Each row was made from one small tree. The marks that hang from a mark follow it in brackets, in alphabetical order. Every link used is in the known rows. Write each row's tree.
Known rows:
M{C Q{D N Z}}: [ 13.6  36.6 -16.0   5.7   3.7  22.7 -11.2   2.5 -17.2  20.8 -18.6 -42.7
 -22.1  61.9 -18.1  10.2 -56.7  47.8 -15.8 -17.6  15.7  24.7 -13.9]
X{T{K{R}}}: [-36.7   6.3 -35.8   4.0   6.7  13.1 -47.1  17.9  -4.0  12.6  18.8 -40.2
 -15.3  52.1  18.0  28.2 -25.9  26.1 -10.6 -20.2  17.3  22.8 -17.7]
Q{K M}: [-19.8  45.9   3.1   6.7  17.1   8.3 -29.2   3.3 -34.2 -10.0  15.3 -21.9
 -24.6  46.6  13.8  -1.4 -45.4   7.3   2.9 -40.7  15.8  11.7 -13.0]
N{Q{D K{R} M Z}}: [-20.8  29.1  -7.1   5.2  10.2 -10.2 -53.0  10.7 -23.1   3.2  -8.8  -4.1
 -17.2  49.2  18.9 -14.5 -46.0  10.9   1.9 -44.2   3.3  38.4  12.0]
C{M{Q{D K N Z}}}: [ -8.4  50.6 -10.6  -1.1   0.5  14.9 -19.6  -1.4 -22.3   7.3  12.9 -25.4
 -31.8  73.1  11.6 -10.0 -47.5  17.2  -6.1 -25.7  23.7  26.7 -31.3]
S{C{M}}: [-10.5   8.0  16.3   6.9  17.0  -8.0  -4.2 -19.7  -8.3   3.1   9.2 -36.1
 -19.0  55.4  20.1  -5.2 -23.2   5.9  -7.4 -28.6 -30.4   4.0  -1.8]
F{K{R}}: [-22.4 -19.8  -4.8   4.2   5.8  15.7 -38.7 -11.6  11.1   3.1  -6.3 -29.0
  -5.4  42.1  27.6  12.6 -24.3   9.8   4.6 -20.1   8.7  33.1 -10.4]
H{Q{K{R} Z}}: [-26.8   5.2  -6.7  -7.4  17.8  -0.2 -25.2  -8.5 -17.2   3.5   3.1 -21.7
  -9.1  51.8  52.9 -35.3 -42.1   8.6   3.3 -42.9  -7.1  36.9   9.4]
M{C Q{Z}}: [ 10.8  24.9 -16.9  17.8  13.5  19.9  -8.6   7.5 -11.4  18.0 -20.6 -68.2
 -10.7  46.1  -1.4   9.0 -60.7  32.9 -13.5  -8.6  -8.7  26.2  -2.0]
Z{R}: [ 14.8   8.7   1.4   8.2  16.1  12.5 -16.1  -8.5  -5.7  19.8  12.9 -48.8
 -15.6  50.8  -1.6   3.9 -24.9  13.5  -0.7 -35.1   3.2  22.2   4.2]
N{Q{M}}: [ -1.8  22.1   1.5  10.2  26.5 -10.6 -44.7   4.8  -5.8  11.5  -7.8 -33.5
 -14.7  34.4   0.4  -4.7 -22.2   9.1  -2.5 -40.3  -9.2  23.0  -2.3]
S{C{M{Q{N Z}}}}: [ -4.9  27.3   4.6   4.8   6.7  -8.2  -6.2  -9.8 -10.3   3.8   8.0 -35.3
 -19.7  60.2  14.2 -16.9 -35.2  18.6  -2.6 -32.4 -23.8   9.8  -5.4]
C{M{Q{D N Z}}}: [ -1.8  36.7  -8.9  -1.3   8.2  10.2 -17.2  -8.0 -15.5  17.1   1.3 -29.6
 -27.8  69.4   4.1  -5.1 -41.3  22.0  -8.5 -25.9  18.5  35.2 -30.1]
H{Q{K M} T}: [-23.6  41.5   1.6   4.3  35.6   0.7 -47.0 -16.5 -30.5  -1.1  15.6 -19.3
 -19.3  61.4  35.0  -8.8 -24.1  19.3 -24.0 -56.1 -17.0  28.0 -12.6]
C{M}: [-11.5   7.2   2.0   2.4  22.4   7.3 -14.6 -13.5  -6.9  12.6   7.9 -44.3
 -22.9  55.6  16.4  -2.2 -27.8   2.3  -3.7 -22.0   1.4  26.3 -22.6]
M{C Q{K N Z{R}}}: [ 14.9  48.6 -23.9  13.5   1.7  28.5 -13.2  19.6 -21.7   8.1   6.8 -56.2
 -17.8  58.8 -12.4 -12.2 -67.3  38.4  -1.6 -27.3   9.8  11.9  -3.9]
X{T}: [-25.0  15.1 -13.6  11.6  11.1  12.2 -38.5   0.7  -7.8  19.0  20.1 -44.0
 -25.7  51.1  11.2  14.8 -18.6  19.2  -8.2 -24.1   3.9  18.2  -6.6]
N{Q{D K M}}: [ -6.0  44.1   5.6   8.8  13.8  -0.4 -46.9   2.6 -21.3   4.1   1.4  -9.6
 -25.7  49.1   4.3   3.1 -26.8   9.6 -10.5 -38.6   9.5  15.1  -7.0]
T{K}: [-15.5  20.0  -7.9  -5.0   8.1   2.9 -17.8  13.5  -0.3  11.6   3.5 -47.5
 -14.1  45.6  12.4  26.2 -34.3  12.4 -11.3 -27.5  32.5  16.0 -28.1]
X{T{K}}: [-31.8  25.7 -22.1   7.5   9.6   7.9 -39.4  18.5  -6.6  16.2  19.1 -46.6
 -20.8  50.7  10.6  30.6 -24.5  22.1 -13.4 -26.3  24.7  11.0 -24.0]
S{C{M{Q{K N Z}}}}: [ -9.9  38.8   3.7   5.4   1.1  -4.6  -7.3  -4.1 -15.8  -3.1  16.1 -31.8
 -22.1  63.2  19.2 -20.1 -41.3  14.4  -1.9 -33.3 -19.9   4.4  -6.1]
Q{D K M{C} N Z}: [-19.6  63.4   3.1  -1.9  13.5   4.1 -23.8   9.8 -51.0  -2.4  -3.1  -3.9
 -32.7  62.3 -11.1 -13.4 -72.5  32.1   6.0 -55.3  39.7  17.7  -8.3]
C{M{Q{D K Z}}}: [ -7.1  44.2  -7.7   8.2   6.5  16.1 -16.6  -4.9 -23.0   8.5   5.8 -32.1
 -26.5  68.1  20.3  -0.3 -49.1  10.9 -12.0 -17.4  13.6  29.7 -25.4]

Write each row's tree:
[  0.1  46.7 -14.9   4.7   5.8  14.6 -18.8   6.0 -18.5   7.6  22.1 -40.6
 -24.4  65.8   8.3 -23.1 -49.6  14.5   3.8 -33.2  13.3  24.6 -22.1]	C{M{Q{K N Z{R}}}}
[ -4.5  26.7  -4.4   1.1  29.7   8.8 -22.9   2.6 -26.3   2.7  -2.9 -32.3
 -24.3  46.3 -23.6  -3.6 -43.9  37.7   5.0 -42.9  13.7  12.2 -18.3]	Q{M{C} N}
[-23.5  35.8 -13.6 -14.2  -1.0  16.7 -41.9  -2.6 -38.9 -12.2  17.9  16.6
 -34.0  68.4   2.7  -1.0 -41.5  30.8   3.0 -43.5  36.7  24.0 -19.6]	Q{D K{R} M N}
[-24.1  52.6   3.8 -16.0 -15.4   1.9 -23.3   3.8 -23.8   7.8  14.4  -5.0
 -35.2  70.2  12.1 -19.1 -55.2  14.9   4.9 -52.0  48.6  24.9  -5.3]	Q{D K N Z}
[-33.6  43.7 -11.2 -14.3  -0.3  -0.1 -40.6   6.6 -44.4  -8.7   6.5  17.0
 -29.5  65.4   9.9 -20.5 -63.9  26.3  15.4 -58.7  39.1  40.5  -3.1]	Q{D K{R} M N Z}
[ 10.0  37.3  -9.1   3.4  11.6  12.4 -16.6  -7.3 -17.6  19.8   6.5 -32.5
 -26.1  70.7  -3.3  -6.5 -40.0  25.5  -5.8 -29.4  16.7  34.0 -25.5]	C{M{Q{D N Z{R}}}}
[ -2.0  33.2   6.2  11.9  33.7 -12.9 -23.4   2.9 -33.4  12.4  -6.0 -33.8
 -12.1  41.2  -1.5 -16.2 -53.7  14.9  15.0 -62.3   6.3  38.5  12.9]	Q{M Z{R}}
[-14.8   4.6 -16.5   2.9  -3.6   5.6 -48.2  11.2   6.6   3.8  10.9 -32.1
 -14.2  45.7  25.6 -12.0 -25.8   1.4  -2.1 -23.3 -10.0  24.6   7.6]	N{Q{K{R}}}
[ -4.5  29.3   2.7   3.8  -1.7   5.0 -40.7   1.2  -3.4  12.4   5.1 -20.9
 -25.1  53.2  13.3   3.5 -21.2   4.5 -15.4 -27.5   9.5  14.6  -3.2]	N{Q{D K}}
[-24.8  60.5  11.4   3.9  12.8  -4.9 -26.7   0.5 -48.5  -0.5  -2.8  -2.1
 -28.0  57.3  14.8  -3.6 -63.4  11.3   0.6 -52.1  32.7  29.5  -2.0]	Q{D K M Z}
[ -0.5  49.8   7.1  13.7  18.3 -11.2 -44.7  10.7 -29.4  10.3  -1.6 -13.0
 -19.1  49.5   1.5 -14.3 -42.4   9.5   0.9 -57.0   8.7  26.1  12.5]	N{Q{D K M Z{R}}}
[-27.0   8.1 -15.0  -4.1  16.3  10.3 -48.5 -16.7 -10.1   2.1  19.6 -25.2
 -14.1  68.6  51.3 -10.4 -19.3  17.3 -24.9 -38.4 -24.1  38.8  -1.4]	H{Q{K{R}} T}
[ 10.9  36.3 -20.7  19.0   5.5  39.6 -11.6   8.0 -15.6   3.0   1.7 -62.2
 -18.4  52.5   1.8  18.5 -51.7  28.6 -20.4   1.2  -3.5   2.8 -16.1]	M{C Q{K}}
[-16.2  29.1 -25.9  -2.4  -0.6  16.0 -25.8   7.2 -14.5   0.9  16.7 -33.7
 -22.1  65.9  21.5 -22.0 -51.6  14.4   4.5 -23.3   9.7  34.7 -22.2]	C{M{Q{K{R} N Z}}}
[-12.9  26.5   2.9  14.1  37.5  -7.3 -17.1   6.3 -34.6   8.6 -24.1 -43.4
 -11.8  36.8  -3.0  -7.6 -67.6  22.1   6.6 -44.9  -1.2  31.8   6.4]	Q{M{C} Z}
[ -6.1  17.7  -2.6   8.8   0.5  10.5 -12.1 -17.7 -16.5  -6.0  11.9 -21.1
 -21.1  68.9  26.0   5.4 -28.9  18.6 -16.4 -12.0 -28.3   8.1  -7.0]	S{C{M{Q{D K{R}}}}}
[ 15.4  30.2 -12.2  16.3  10.8  23.8  -7.5  -1.7 -18.8  21.9 -26.8 -50.8
 -16.7  56.7  -7.2  23.7 -57.7  39.4 -22.8  -6.8   2.7  27.7  -6.4]	M{C Q{D Z}}
[  1.4  19.6   5.3  12.0  12.2   1.0  -4.2 -17.2  -8.5   2.3   7.3 -40.0
 -17.9  57.8  17.3   1.2 -24.3  15.2 -13.7 -18.2 -33.9   4.9  -9.1]	S{C{M{Q}}}
[ -2.1  28.2   5.6  15.1  31.1 -13.1 -38.0   5.1 -20.6  19.5 -30.9 -25.6
 -15.9  42.3  -8.7  -2.3 -43.8  22.0  -7.9 -41.2  -3.8  31.2   8.5]	N{Q{D M{C} Z}}
[ -8.3  70.3   5.8  -3.7   9.0  -1.0 -30.2   6.1 -51.1   1.1  14.9   5.7
 -32.7  67.1 -10.4 -21.9 -60.1  26.2  14.6 -74.5  46.1  23.9  -2.8]	Q{D K M N Z{R}}
[-10.6  39.4   0.2  -2.2  41.7 -18.1 -46.1 -11.5 -27.3  14.7   6.9 -20.0
 -14.9  62.8  11.5 -33.1 -30.8  34.6  -6.1 -83.9 -10.3  45.9  -0.4]	H{Q{M N Z{R}} T}
[  5.0  55.2 -13.6  -4.1 -17.9  30.4 -24.5  -1.5 -16.6   5.3  18.1 -19.9
 -34.2  70.5   1.2  12.2 -34.2  30.9 -17.0 -19.0  33.2  11.7 -31.0]	M{Q{D K N}}
[  9.8  28.3  10.3  14.8  13.2  -3.4  -2.9 -19.1 -18.6  10.5   2.9 -32.0
 -17.1  64.3  10.3  -0.9 -31.8  20.1 -11.8 -29.3 -27.5  12.7   1.7]	S{C{M{Q{D Z{R}}}}}
[  5.3  54.6 -17.3   6.4  -6.2  29.0 -13.7   9.8 -25.5   9.3  -5.5 -35.8
 -26.9  66.5  -9.1   4.5 -66.1  41.2 -13.0 -18.7  23.2  14.5 -13.7]	M{C Q{D K N Z}}
[ -4.8  45.4   1.4  15.4  20.7 -14.4 -45.3  19.9 -21.8   6.8   3.5 -29.6
 -12.7  39.4   7.0 -28.3 -46.1   3.7  11.4 -58.5  -2.0  24.4  16.6]	N{Q{K M Z{R}}}
[-21.6  41.5   2.4  -8.3  19.1 -17.5 -29.1   9.1 -28.1   6.9  -1.9 -19.9
 -22.7  45.2  -4.2 -29.3 -55.6  21.9  21.3 -67.3  26.8  36.2  -5.0]	Q{M N Z}
[-18.0  44.6  -6.6   0.0  36.5   6.7 -45.1  -8.9 -32.4  -2.9  15.0 -21.2
 -22.9  66.9  13.0 -16.5 -32.2  36.3 -19.6 -58.4 -11.2  18.1 -18.4]	H{Q{K M{C} N} T}
[ -3.0  29.0  11.1 -12.1  36.7  -0.9 -25.2 -28.7 -30.9  10.1  -4.0   4.2
 -26.2  59.0   5.2 -10.0 -14.8  36.2  -8.5 -56.7  16.7  22.2 -25.8]	H{Q{D M N}}
[-23.1  20.7 -14.4  -5.3  37.3  -2.4 -51.9 -15.8 -25.5   7.3  -5.0  -4.2
 -12.2  69.2  27.0  26.3 -18.6  40.1 -36.6 -48.5   0.3  44.1 -26.2]	H{Q{D M} T{K{R}}}
